What can hang from each mark:
vosit: fasi pano zufi zufof
vozuz: fasi pano vosit zufi zufof
zufof: fasi pano vosit vozuz
zufi: fasi vozuz zufof
pano: vosit vozuz zufi
fasi: pano vozuz zufi

In the rows, zero is written as 128.
Known rows, with every way that one mark hangs from another:
(zufi fasi vozuz): 140	114	166	134	150	158	157	142	77	168	143	134	149	96	126	124	147	152	130	93	118	98	139	175	98	128	122	127	148	101	101	199	139	126	103	128	162	143	157	83	125	131	92	140	135	152	121	83	160	103	126	113	151	83	87	104	137	174	160	118	136	151
(zufi fasi): 138	124	182	122	139	164	177	141	96	156	123	134	140	95	119	121	135	146	122	106	123	128	130	172	108	138	113	137	131	102	109	185	126	138	128	124	162	125	146	89	133	125	109	125	133	149	139	96	165	110	97	117	165	86	105	104	139	157	147	115	133	152
(vosit pano (zufof vozuz)): 124	108	170	125	128	195	175	104	99	147	105	122	151	118	106	112	120	101	143	81	123	106	103	156	85	155	136	170	127	109	130	161	130	130	73	122	169	109	120	107	197	143	127	140	163	158	151	95	122	127	104	139	158	98	147	113	159	139	120	106	126	134
(fasi (vozuz (zufof (vosit pano)))): 130	105	169	102	129	162	145	112	115	162	132	113	153	97	94	111	99	120	163	98	136	129	102	153	102	107	158	129	131	109	119	171	144	131	75	111	146	132	138	89	211	111	126	148	130	150	139	87	140	166	85	139	138	83	155	108	139	114	136	92	99	116
(pano vosit (vozuz (zufi fasi) zufof)): 147	118	153	119	164	135	120	100	117	136	135	137	113	160	135	98	96	107	179	118	125	157	136	209	127	131	129	112	147	93	151	189	133	141	133	152	133	132	91	107	133	104	114	175	121	167	160	95	145	90	89	122	177	123	108	126	187	163	125	94	153	106
(pano vosit vozuz zufi): 111	92	176	123	179	142	139	103	91	164	94	134	128	161	141	77	85	70	123	67	101	142	143	156	154	134	125	110	165	89	179	157	130	114	114	171	126	118	99	84	120	104	163	162	122	157	191	83	143	92	82	119	195	120	132	99	167	160	169	89	128	148
(pano vozuz): 105	94	179	119	141	162	164	114	97	164	96	121	132	126	125	93	107	103	103	84	114	117	118	155	119	132	113	126	137	93	150	174	125	118	125	154	149	131	134	102	139	118	158	146	133	157	162	89	148	97	86	121	167	109	108	92	146	148	157	120	126	175
(zufi (fasi pano) (zufof vozuz)): 151	112	181	115	129	158	174	139	67	114	124	147	118	119	125	118	146	132	140	118	123	114	172	169	86	151	140	137	165	118	100	194	129	131	140	104	138	116	182	64	103	118	97	163	132	145	142	85	163	134	88	141	161	55	89	107	138	166	126	104	109	152
(zufi fasi vozuz (zufof vosit)): 155	100	171	120	151	135	167	148	56	152	156	141	125	100	116	117	150	166	123	109	107	125	156	195	86	106	143	123	162	117	98	211	113	113	84	120	129	144	164	63	121	117	65	172	128	172	138	102	169	144	124	120	138	70	106	103	110	174	154	92	114	131
(fasi (pano vosit)): 112	117	165	113	146	154	146	125	89	143	99	164	125	138	107	91	107	136	147	76	130	133	128	145	143	130	139	103	150	99	127	140	162	116	119	133	135	113	153	82	140	123	149	145	120	148	158	83	150	118	88	106	182	65	143	87	151	137	170	99	121	181
(zufi vozuz (zufof (pano vosit))): 115	93	161	99	163	144	107	117	47	153	127	155	128	158	102	82	139	124	126	73	98	107	132	172	111	134	161	117	170	108	131	178	130	105	78	128	85	113	148	85	121	113	117	197	151	172	149	74	183	113	132	135	160	87	117	115	119	159	183	101	119	158
(vosit (fasi vozuz zufi) pano): 139	102	165	120	113	172	140	110	95	151	113	108	160	132	136	98	112	94	183	65	175	89	122	145	91	129	135	169	129	101	111	143	149	139	83	117	184	92	138	80	187	117	102	130	146	120	140	57	148	154	98	157	138	59	145	110	152	129	132	118	110	151
(vozuz zufi): 125	133	160	115	153	189	155	110	115	168	111	119	128	120	122	98	112	135	139	87	155	133	105	160	124	145	107	127	116	94	125	158	134	133	131	140	160	151	127	123	160	135	146	111	134	167	162	92	155	97	95	106	153	86	130	111	153	122	156	137	127	162
(vozuz vosit (zufof (pano zufi))): 156	141	173	111	165	179	146	121	116	160	91	145	152	152	124	124	121	100	150	94	143	105	127	157	141	142	155	120	158	89	151	175	132	134	117	101	108	130	110	113	178	112	156	124	145	161	157	87	151	87	92	137	191	116	122	111	186	143	168	104	111	127
(zufof (vosit fasi)): 123	111	170	133	98	166	172	130	90	181	113	108	139	98	116	113	102	118	116	85	130	129	108	138	141	95	111	136	135	102	129	148	138	126	71	133	158	116	132	94	168	117	121	125	139	156	155	115	132	142	103	105	142	71	174	104	137	131	153	103	97	151
(vozuz pano (vosit fasi zufof)): 143	150	174	140	93	169	174	121	106	166	94	123	146	170	115	143	116	135	194	104	181	119	80	182	115	116	120	164	129	79	118	154	142	148	96	125	172	121	81	139	213	136	123	114	149	152	134	101	110	123	119	105	181	110	157	119	215	140	113	133	135	122
(zufi (fasi (pano vosit))): 131	121	164	117	139	131	145	135	78	131	112	176	130	136	124	116	123	150	152	98	118	128	151	180	136	133	137	112	156	109	105	167	154	125	120	131	138	106	157	57	113	120	115	157	124	145	150	90	165	120	98	113	188	60	126	95	157	157	145	98	129	165
(vosit pano (zufi vozuz zufof)): 117	119	165	125	160	186	165	121	67	154	120	115	146	135	103	94	147	166	162	65	122	120	124	193	67	141	147	178	113	118	101	186	138	129	45	111	142	129	127	95	161	140	88	158	156	160	132	83	150	122	141	136	137	77	132	110	157	134	131	127	151	142
(pano (vozuz fasi (vosit zufof)) zufi): 149	132	156	131	159	176	167	107	117	149	106	133	132	190	151	111	129	78	147	105	149	129	129	190	135	138	131	147	169	71	159	186	121	136	121	147	144	117	87	106	180	137	139	145	131	155	160	70	112	101	98	109	212	136	116	109	218	166	133	102	140	116
(zufi (vozuz pano)): 107	123	169	133	150	163	156	118	90	178	112	120	149	124	107	125	122	140	141	94	153	102	115	161	113	122	131	109	139	88	112	184	158	126	104	135	165	171	139	123	161	142	148	131	129	163	123	88	128	107	112	114	141	107	98	101	140	136	154	137	122	151
(zufof (vozuz pano)): 114	122	176	133	127	169	166	111	108	165	97	93	131	112	95	118	102	104	137	101	144	123	109	141	119	138	120	118	135	98	137	173	150	131	127	137	166	167	137	123	170	133	159	119	128	166	140	111	131	124	87	122	148	102	108	112	136	115	132	137	99	137
(zufi fasi zufof): 152	121	186	121	141	154	174	144	76	138	134	136	118	105	121	114	141	163	135	111	118	138	138	188	87	137	131	148	136	104	102	205	104	133	127	111	138	109	159	89	125	119	85	141	129	145	140	87	179	117	100	128	167	87	101	107	155	166	130	115	140	152
(zufof (fasi zufi)): 149	108	176	114	129	189	166	147	115	166	83	130	126	109	128	109	104	97	129	58	152	115	140	127	125	146	107	123	132	99	144	145	110	120	137	127	140	117	165	100	142	115	130	86	123	140	170	89	186	121	90	127	152	62	133	129	119	134	151	120	107	160
(vosit zufi (zufof pano)): 106	129	170	110	128	226	167	112	92	157	74	135	156	132	107	105	121	105	123	63	130	112	98	169	96	167	116	166	130	111	135	149	140	141	58	121	146	103	126	111	180	139	115	139	172	153	144	103	163	109	127	115	157	79	160	133	158	132	132	121	126	152
(vozuz (vosit (zufi fasi) (zufof pano))): 155	147	161	111	129	200	157	122	92	151	98	147	160	158	124	135	137	129	150	91	131	113	110	208	80	156	125	166	138	122	127	181	148	150	75	109	132	103	113	102	180	130	84	132	167	165	150	107	166	104	129	118	180	78	144	125	189	160	107	118	137	118
(zufof (pano vosit (zufi (fasi vozuz)))): 139	91	174	97	161	138	102	100	66	143	121	165	155	143	146	96	116	68	130	78	112	116	163	165	129	155	137	126	193	96	145	174	137	134	101	145	112	96	149	45	128	96	127	175	141	147	167	73	188	124	87	138	191	75	117	123	132	159	158	96	89	119
(vosit (zufi vozuz) (zufof fasi)): 118	121	173	117	109	212	166	129	91	182	100	124	149	130	119	115	133	118	133	47	127	116	136	171	87	144	106	147	141	110	140	159	121	130	68	135	145	134	137	109	167	141	88	129	143	159	152	92	159	124	155	97	146	72	152	137	137	148	135	120	125	136
(zufof fasi (pano zufi)): 137	103	198	88	145	197	160	120	98	181	86	152	148	134	142	110	114	63	80	49	110	113	168	123	140	179	125	146	169	92	176	158	103	130	112	136	106	107	161	100	139	117	165	134	168	166	189	86	184	109	98	124	182	73	147	146	118	134	177	121	83	149
(pano (vosit zufof) (vozuz fasi) zufi): 124	107	157	133	168	158	148	96	104	149	102	145	121	180	135	87	100	61	143	93	133	148	129	187	153	149	126	137	181	68	168	160	124	135	95	168	140	94	86	89	156	127	139	181	126	155	168	71	118	104	91	104	209	142	132	127	197	171	129	74	144	120
(zufi (fasi vozuz) (zufof vosit)): 154	95	180	103	128	132	154	131	67	139	160	125	131	88	116	105	141	132	134	106	124	145	144	183	83	109	134	121	155	112	99	205	119	125	107	122	126	128	179	48	142	98	73	170	118	149	145	90	189	173	94	127	140	50	113	98	110	152	133	89	99	131
(vosit fasi (zufi zufof)): 130	145	182	143	104	194	181	132	83	158	101	102	126	136	110	86	125	144	148	71	138	138	110	176	98	124	114	172	113	111	129	162	129	146	72	120	164	104	107	104	151	116	80	134	146	148	145	104	144	128	125	114	150	76	161	115	183	139	125	126	132	155
(pano vosit): 107	115	158	113	141	152	143	122	96	176	102	137	123	121	106	85	105	126	136	73	111	136	101	151	140	125	123	107	132	96	145	151	139	119	104	148	132	123	126	100	147	116	146	127	126	162	169	101	158	110	95	113	167	96	139	91	143	136	167	101	131	162
(zufi vozuz): 103	112	158	134	156	176	149	134	88	180	118	127	139	109	120	105	136	142	116	72	121	96	122	156	109	119	122	118	138	100	117	177	136	119	99	128	150	164	145	98	147	139	131	132	134	161	132	81	145	101	120	116	148	88	103	89	134	151	176	126	124	168
(zufof (fasi pano)): 124	121	183	95	114	185	177	137	99	162	92	154	133	117	123	117	121	125	121	62	134	115	156	133	131	151	120	122	155	102	131	148	132	122	142	129	133	117	191	96	131	126	148	119	137	148	166	92	173	133	91	105	168	42	146	118	129	132	159	121	101	181

Rows:
121	109	177	122	84	175	153	117	83	165	119	110	162	123	129	96	134	103	162	72	165	112	98	161	88	129	115	159	145	89	114	145	130	154	85	133	183	96	139	96	193	118	102	145	137	121	123	71	133	147	113	112	161	78	158	106	165	158	120	111	103	148 -> (vosit (fasi vozuz) zufof)
153	125	185	129	155	140	164	132	58	152	151	130	128	129	119	131	150	166	162	134	141	117	146	201	83	131	143	150	150	92	87	219	132	133	111	120	150	153	149	102	126	133	88	163	131	160	112	84	159	122	120	127	152	103	66	115	148	159	126	123	138	134 -> (zufi fasi (vozuz pano) zufof)
136	114	178	140	116	139	159	129	53	172	129	113	129	134	107	119	124	136	144	111	149	123	129	174	115	90	141	143	158	98	115	180	142	128	61	124	152	152	122	99	165	122	92	169	141	171	125	99	125	154	129	116	131	86	142	121	139	133	140	107	104	130 -> (zufi (vozuz pano) (zufof (vosit fasi)))
114	135	152	135	127	177	165	115	106	141	106	122	123	121	112	115	132	100	130	109	149	120	139	129	131	150	124	120	159	113	117	178	156	123	138	121	160	130	166	82	149	150	144	138	120	160	138	87	122	133	73	113	162	66	112	108	147	131	136	114	100	153 -> (zufof (vozuz (fasi pano)))
158	112	201	104	148	175	184	142	85	163	105	136	118	133	137	97	120	102	120	59	118	147	166	148	122	161	135	149	163	93	153	169	78	129	131	130	111	109	151	95	124	110	131	124	138	154	184	79	179	122	94	118	183	80	138	135	143	152	155	109	104	146 -> (pano (zufi (zufof fasi)))
122	103	179	121	147	170	163	118	123	153	109	125	140	131	114	114	105	108	159	100	117	124	108	173	104	136	149	143	128	89	136	174	128	130	91	129	160	120	103	123	173	135	144	163	147	156	147	93	132	103	83	147	161	131	125	111	182	138	124	102	145	140 -> (vosit (pano (vozuz zufof)))
129	94	178	102	166	183	161	115	82	173	97	145	152	114	129	106	104	74	72	73	107	125	146	133	150	136	134	123	175	108	155	153	134	119	79	136	113	118	152	77	163	120	154	145	158	163	183	101	171	120	93	130	168	75	155	126	118	130	186	101	77	152 -> (zufof (pano zufi) vosit)
135	146	160	141	132	149	142	116	95	169	97	125	128	137	96	117	104	140	167	97	132	162	120	196	124	133	115	135	127	105	128	175	173	142	90	134	155	135	96	105	151	124	111	138	117	168	154	120	152	117	109	106	164	97	128	123	174	129	105	128	150	116 -> (vozuz (pano (vosit (zufi fasi))))
173	151	156	146	122	168	150	143	132	156	101	114	134	144	122	123	109	127	205	106	181	106	99	162	123	99	135	128	117	96	118	158	141	137	119	97	162	119	86	120	186	106	107	94	120	142	143	92	131	112	95	131	169	95	130	109	200	151	138	104	133	125 -> (vozuz (vosit (fasi zufi)) zufof)
130	104	184	93	91	186	162	117	102	168	109	126	148	116	130	107	129	92	136	54	152	124	126	146	91	146	117	140	152	90	135	155	99	140	117	137	144	116	166	104	175	117	120	127	133	139	159	78	169	146	107	112	160	61	143	126	122	140	130	114	95	146 -> (vosit (zufof (fasi vozuz)))
134	103	166	132	110	170	133	128	98	158	105	99	146	115	140	96	110	85	165	67	180	93	117	142	110	116	107	137	134	98	120	135	142	134	108	124	177	112	145	76	163	104	107	112	116	118	142	66	150	148	100	141	142	56	132	107	142	139	147	118	97	158 -> (vosit (fasi vozuz zufi))
162	142	166	134	134	159	152	132	129	157	109	104	136	154	122	128	113	131	171	115	128	141	114	218	107	116	125	123	126	112	145	212	144	147	110	124	148	137	68	116	155	114	94	135	117	166	148	112	137	95	103	118	167	115	99	90	209	161	110	108	162	105 -> (pano (vozuz (vosit (zufi fasi)) zufof))
131	170	163	139	132	174	165	125	120	182	80	100	144	148	93	121	109	149	176	95	171	141	90	180	124	115	116	128	101	105	130	174	177	140	112	124	152	166	87	134	203	127	140	91	120	172	152	115	139	112	113	98	154	108	134	97	190	105	129	151	138	130 -> (vozuz pano (vosit zufi))
130	132	174	134	89	185	169	126	62	133	91	105	117	146	115	87	127	119	155	72	140	120	146	156	98	143	123	163	136	121	124	152	146	143	89	109	160	108	134	81	133	126	85	156	139	143	142	104	131	141	112	125	156	45	153	109	166	139	121	114	102	151 -> (vosit (fasi pano) (zufi (zufof vozuz)))
147	150	171	126	132	176	168	123	117	165	91	131	141	154	106	140	115	143	178	110	175	123	78	182	117	128	134	140	128	86	120	171	147	138	117	124	147	146	99	141	211	137	139	111	135	154	140	98	127	112	110	106	174	112	130	100	198	128	123	130	136	131 -> (vozuz pano (vosit zufof))
116	99	162	96	112	196	148	121	73	194	97	120	153	123	109	116	119	89	78	47	99	117	153	141	123	137	122	129	156	130	158	164	141	113	48	133	111	147	156	80	151	127	113	146	160	184	175	132	176	142	142	108	124	40	175	141	75	128	174	115	88	128 -> (zufof fasi pano (vosit (zufi vozuz)))
147	91	180	82	100	159	177	128	76	135	106	140	106	117	111	104	114	89	107	78	113	138	178	127	120	140	134	115	167	126	142	167	106	105	115	116	103	127	187	63	126	108	111	145	128	165	185	114	166	174	83	118	151	29	151	120	88	127	148	90	64	145 -> (zufi (zufof (fasi pano) vosit vozuz))
150	146	171	129	143	168	155	107	107	154	123	130	136	125	125	128	115	141	171	123	167	139	127	186	111	149	113	144	129	84	106	185	150	151	147	133	168	165	126	128	157	138	124	122	131	159	144	88	149	108	99	115	152	93	102	133	170	119	124	142	136	125 -> (vozuz pano (zufi fasi))
135	122	168	159	135	166	140	125	90	173	100	109	148	133	128	121	118	117	171	89	181	91	128	157	115	116	125	141	146	85	110	150	158	133	94	126	189	143	120	110	167	139	110	123	126	145	124	76	121	121	117	137	139	82	108	119	155	140	140	128	112	146 -> (vosit (fasi (zufi (vozuz pano))))
144	132	163	128	150	171	163	145	49	134	125	146	130	135	116	111	163	179	160	91	128	118	170	212	74	138	135	153	152	126	83	196	156	129	92	106	141	127	171	61	105	135	60	173	135	150	115	73	167	125	129	117	153	48	97	106	160	165	135	110	140	148 -> (vosit (zufi (fasi pano) vozuz zufof))
121	130	145	134	131	135	140	105	98	139	120	111	97	159	86	95	117	98	163	132	141	163	122	164	136	137	146	122	157	89	142	199	143	129	117	134	125	145	112	110	157	126	132	162	115	177	152	98	121	144	87	120	165	119	110	125	159	123	112	107	129	111 -> (zufi (zufof (vozuz fasi (pano vosit))))
142	99	170	89	129	202	156	133	99	156	82	148	143	126	130	111	114	75	108	62	142	99	151	125	119	168	123	125	153	110	150	146	113	118	119	127	116	103	182	104	134	118	140	111	149	147	180	90	195	121	92	142	154	53	139	144	92	129	162	129	86	161 -> (zufof (fasi zufi) pano)
158	113	168	109	137	141	157	126	92	128	109	155	142	155	148	129	135	128	150	110	136	110	159	189	119	126	136	120	165	98	109	193	153	124	152	125	134	123	143	77	113	121	125	151	126	154	156	88	155	108	82	125	195	78	98	79	183	165	140	116	136	155 -> (zufi (fasi (pano (vozuz vosit))))
144	138	168	101	129	194	156	119	137	165	108	131	126	125	125	117	103	117	159	88	153	146	131	151	120	145	119	122	124	93	150	165	109	146	146	127	133	152	125	141	171	125	136	106	128	165	169	97	163	116	92	103	159	84	140	153	156	119	146	130	117	128 -> (vozuz zufi (zufof fasi))
123	98	144	84	134	149	123	89	88	140	88	161	113	182	148	87	88	80	140	62	132	143	176	160	145	153	124	108	170	89	168	143	125	109	150	172	107	129	142	97	115	110	156	163	131	162	207	85	164	120	78	102	185	64	168	132	142	132	160	108	114	157 -> (zufof (fasi (pano vosit (vozuz zufi))))
114	105	165	142	91	159	140	105	85	158	98	121	130	143	115	92	97	83	156	72	124	126	99	147	120	130	114	149	148	99	160	131	126	136	70	143	162	92	91	101	173	122	114	153	138	159	158	114	112	125	116	110	174	100	167	117	162	160	127	86	118	127 -> (pano (vosit fasi (zufof vozuz)))
167	148	188	123	172	151	171	123	92	152	97	126	123	166	120	120	125	140	172	104	165	140	130	174	136	126	153	141	145	88	134	190	124	135	136	121	116	140	101	114	171	113	145	124	127	155	163	76	141	109	92	120	183	112	110	102	198	129	147	126	126	122 -> (vozuz (pano (zufi zufof)) vosit)
162	125	177	109	120	183	167	153	119	136	89	153	129	119	127	125	106	111	173	85	165	113	156	134	123	148	136	108	149	101	124	147	127	126	153	107	136	109	172	104	147	115	129	106	110	135	147	70	168	128	75	132	172	48	122	137	147	138	140	99	102	160 -> (vozuz (zufof (fasi pano zufi)))
121	88	165	110	120	176	169	111	101	164	112	107	141	100	101	108	95	100	113	79	106	126	119	134	116	131	133	140	131	123	134	166	143	108	69	128	151	131	132	81	184	127	131	147	149	167	173	127	135	144	94	140	128	77	157	96	112	108	148	108	101	125 -> (zufof (vosit pano) vozuz)
189	160	154	103	159	148	156	130	82	109	128	165	116	162	136	121	152	174	188	120	171	134	155	206	97	138	148	143	138	103	83	202	133	135	167	102	114	135	147	87	128	116	88	142	138	160	156	64	169	116	90	121	185	51	108	101	194	145	143	122	137	138 -> (vozuz vosit (zufi (fasi pano) zufof))
160	123	177	101	116	154	152	137	136	167	95	120	133	163	122	123	107	99	144	93	126	134	129	166	133	121	137	106	148	92	167	187	107	128	145	137	103	151	109	134	155	111	143	122	117	174	179	109	149	101	81	118	176	116	122	108	173	153	146	109	118	123 -> (pano (vozuz vosit (zufof fasi)))
155	151	180	139	121	162	181	130	120	161	117	105	137	106	90	148	101	143	170	137	135	160	112	193	115	113	130	124	121	110	122	193	165	154	85	115	162	156	97	115	187	126	98	124	115	167	127	133	140	141	106	113	137	94	125	131	172	118	98	103	127	91 -> (vozuz pano (zufof (vosit (zufi fasi))))
129	125	181	85	104	181	160	129	74	143	106	123	129	139	119	91	143	116	149	52	157	139	166	156	88	148	133	138	144	110	123	169	127	131	123	114	119	116	193	75	136	107	100	148	121	135	160	74	191	174	99	118	154	16	150	117	127	123	133	122	88	158 -> (vosit (zufi (zufof (fasi pano vozuz))))
99	145	127	146	150	167	130	109	94	175	118	113	128	148	99	87	129	130	145	73	131	144	112	175	132	120	117	125	132	107	133	181	171	126	65	142	149	145	100	87	159	140	107	146	114	184	140	89	126	119	135	89	154	95	132	113	161	141	148	108	155	119 -> (pano (vosit (zufi (vozuz fasi))))
166	107	198	108	159	144	152	131	70	140	142	131	131	116	147	96	143	112	147	94	138	134	168	184	92	136	139	148	170	85	118	201	101	142	135	124	138	117	160	59	128	100	95	153	121	130	145	55	184	131	94	135	174	81	90	108	151	174	135	105	112	131 -> (pano (zufi (fasi vozuz) zufof))
160	107	163	80	119	177	121	122	104	160	92	131	159	152	138	109	119	61	143	54	170	90	144	133	109	142	134	113	153	105	146	156	125	113	133	113	101	122	178	83	168	98	134	106	131	148	185	80	200	140	86	143	151	34	133	121	107	134	168	132	77	137 -> (zufof (fasi (vozuz vosit) zufi) pano)
155	118	197	131	130	142	170	126	83	139	126	113	116	118	108	128	130	125	158	134	134	129	143	181	84	147	132	141	147	98	118	212	124	137	130	117	148	144	141	102	129	119	101	151	126	155	136	106	150	127	95	139	152	99	76	115	139	148	105	124	117	122 -> (zufi fasi (zufof (vozuz pano)))
137	142	136	117	150	167	171	110	104	140	145	126	94	133	109	97	128	136	134	128	155	171	122	179	125	123	126	142	140	96	120	192	121	125	124	132	124	155	134	93	167	135	106	144	131	177	154	83	138	148	90	100	143	82	145	137	149	112	135	111	127	123 -> (vozuz fasi (zufi (zufof vosit)))
